Each row was made from one path, in order. Every step used is in the known rows, and no mark comes twice. Write each row's path.
Known rows:
purazu > dusikek: [ 0.64 -1.78  0.83  0.72 -2.41  0.05  1.11  0.93  1.74 -2.46 -0.80 -0.12
  0.59 -1.08 -0.45 -2.34 -0.65]
loze > sopa: [ 2.31 -0.06 -1.35  0.13  0.90  0.73 -0.72 -2.39  2.03  2.22  1.36  2.93
 -2.56  4.22  3.36 -3.93  6.10]
tabe > purazu > valeb: [-3.18 -1.46  4.34 -0.49  0.31  1.97  1.30  3.24 -0.60  2.34 -3.27 -1.95
 -2.70 -0.96 -1.78 -0.65 -0.03]
kuliva > valeb > purazu > dusikek > loze > sopa: [ 6.84 -3.97  1.08  4.12 -1.03 -1.50 -1.16  1.95 -0.59 -0.39  2.52 -3.63
 -1.76 -6.58 -2.00  5.85  1.25]
purazu > valeb: [-4.92 -2.57  2.75 -0.02  1.73  1.33  0.37  2.73 -1.11  2.86 -1.27  1.79
 -0.44  2.66  0.72  0.36  0.26]
tabe > purazu > dusikek: [ 0.64 -1.00  2.87 -0.05 -2.53  1.08  1.83  1.98  1.43 -1.43 -3.00 -3.33
 -1.99 -3.55 -2.55 -2.54 -0.63]
tefev > tabe: [-4.00  7.28 -3.23 -1.71  0.27  1.91 -0.18 -0.44  1.05 -1.12 -3.09  0.36
 -1.42  1.82 -0.27 -4.30  1.66]
tefev > tabe > purazu > dusikek > loze > sopa > gesil: [-3.43  5.43 -1.73  0.31 -0.96  1.36  1.39 -1.37  4.61 -1.18 -1.79 -0.86
 -3.01 -1.28 -2.03 -5.76  1.91]
valeb > purazu > dusikek > loze: [ 3.82 -5.89  2.53  3.12 -2.50  0.22  0.76  2.90  1.53 -0.53  2.40 -2.89
  0.77 -3.48 -3.00  2.56 -1.06]
sopa > purazu > valeb > kuliva: [-4.40  0.38 -1.13  2.75  1.67  1.25  2.49  5.26 -4.47  2.97  1.06  3.78
  5.47  3.84  4.24 -0.05 -3.45]
tabe > kuliva > valeb > purazu > dusikek: [ 3.73  2.88 -1.66 -0.16 -3.66 -2.46 -1.97 -0.63 -1.95 -0.15 -1.01 -3.53
 -0.24 -5.42 -4.44  3.75 -3.94]
loze > sopa > purazu: [ 0.91  1.35 -3.39  3.33  1.46  1.34  1.06  0.20  0.37  2.97  3.46  3.90
  0.03  5.55  4.84 -4.46  4.31]
dusikek > loze: [-1.41 -3.68  1.45  1.49  4.07  0.54 -0.27 -3.45  1.55 -0.03  2.61 -1.13
 -2.70  4.55 -1.12  0.69  5.05]
valeb > kuliva: [ 2.18  0.12 -0.38 -4.31 -0.16 -0.80 -0.57 -0.65 -2.92 -0.16 -3.30  2.50
  3.81  1.30  3.89  0.16 -1.48]
valeb > kuliva > tabe > purazu > dusikek > loze: [ 1.97 -0.23 -0.06 -5.06 -0.35 -1.37 -0.68 -1.11 -1.02 -3.78 -1.63 -0.24
  2.45 -2.17  0.86  1.96 -4.50]
tefev > tabe > purazu: [-3.84  7.44 -1.48 -1.82 -0.55  2.35  0.58  0.45  1.23 -0.89 -4.35 -1.96
 -2.79 -0.71 -2.09 -4.50  1.08]
tefev > tabe > kuliva > valeb > purazu > dusikek: [-1.33  8.95 -3.90 -0.67 -3.43 -0.82 -1.44 -0.97  0.14 -1.68 -2.22 -2.41
 -0.44 -4.05 -4.39 -0.29 -2.82]
dusikek > loze > sopa > purazu > valeb > kuliva: [-1.77 -3.71  0.53  4.23  4.09 -0.01  0.33 -2.95  1.01  2.61  6.50  2.55
  0.31  6.35  2.04  0.68  4.89]

Which path is each row?
[-3.40 -2.58  2.85 -2.04  0.84 -0.05 -0.12  2.09 -2.88  2.60 -2.08  3.25
  3.08  1.88  2.56  1.97 -2.21] : purazu > valeb > kuliva
[ 2.36  1.74 -1.14 -6.73 -0.09 -0.79 -0.98 -0.02 -2.37 -2.75 -3.67  0.41
  2.31 -1.71  2.17  1.03 -4.61] : valeb > kuliva > tabe > purazu
[ 3.61  3.55 -2.12 -0.92 -2.47 -2.07 -2.28 -0.85 -2.67  0.79 -1.48 -3.37
 -0.86 -4.19 -3.87  3.78 -3.04] : tabe > kuliva > valeb > purazu
[-3.36 -1.49  1.53 -3.65  1.32 -0.26 -0.73  2.14 -2.60  0.72 -1.64  2.97
  2.74  0.99  2.31  2.71 -4.10] : purazu > valeb > kuliva > tabe
[ 0.67 -4.54  1.72  3.42 -0.38 -0.62  0.54 -3.01  4.31 -1.72  4.17  0.11
 -1.11  1.27 -1.04 -1.26  3.57] : purazu > dusikek > loze > sopa
[ 3.80  1.82 -2.47  0.90 -2.34 -2.90 -1.62 -2.70  0.42  1.03  0.94 -2.22
 -1.33 -4.28 -3.59  2.63 -1.78] : tabe > kuliva > valeb > purazu > dusikek > loze > sopa > gesil
[-0.41 -4.44  2.10  2.66 -0.34 -0.42  0.91 -1.73  3.16 -2.69  2.42 -1.18
 -0.44  0.41 -2.10 -0.35  1.49] : purazu > dusikek > loze
[ 1.19  0.41 -2.80  4.38 -0.26  0.79  1.61  0.47  1.45  1.66  4.05  3.66
  0.90  3.81  4.00 -4.57  3.02] : loze > sopa > purazu > dusikek
[-1.80 -3.02 -0.44  3.07  4.44 -0.14 -0.05 -2.98  1.13  1.31  6.69  2.37
  0.01  5.64  1.88  1.15  3.51] : dusikek > loze > sopa > purazu > valeb > kuliva > tabe
[ 2.20  1.61 -2.38 -6.62  0.48 -1.13 -1.45 -0.65 -2.57 -2.90 -2.80  2.05
  3.30  0.07  3.49  1.21 -4.29] : valeb > kuliva > tabe
[ 2.81 -0.33 -0.29 -4.56 -0.34 -1.52 -0.98 -2.00 -0.15 -3.14 -0.42  0.60
  2.06 -1.66  1.56  1.33 -3.06] : valeb > kuliva > tabe > purazu > dusikek > loze > sopa
[-0.79 -2.89 -0.58  4.84  4.33  0.66  0.45 -3.48  2.12  1.85  6.52  1.43
 -1.76  6.61  1.39 -0.99  6.71] : dusikek > loze > sopa > purazu
[-2.12 -1.52  4.33 -2.00 -0.28  1.02  0.96  2.77 -1.81  2.05 -3.85 -0.91
 -0.20 -1.51 -0.50  0.45 -1.76] : tabe > purazu > valeb > kuliva
[ 6.15 -3.91  1.37  3.66 -0.96 -1.35 -0.81  2.86 -1.42 -1.03  1.30 -4.49
 -1.34 -7.19 -2.73  6.47 -0.17] : kuliva > valeb > purazu > dusikek > loze
[-5.56  6.13  0.13 -2.16 -0.71  1.75  0.46  1.35 -0.02  0.19 -4.34 -0.52
 -0.65 -0.97 -1.48 -2.47 -0.95] : tefev > tabe > purazu > valeb > kuliva
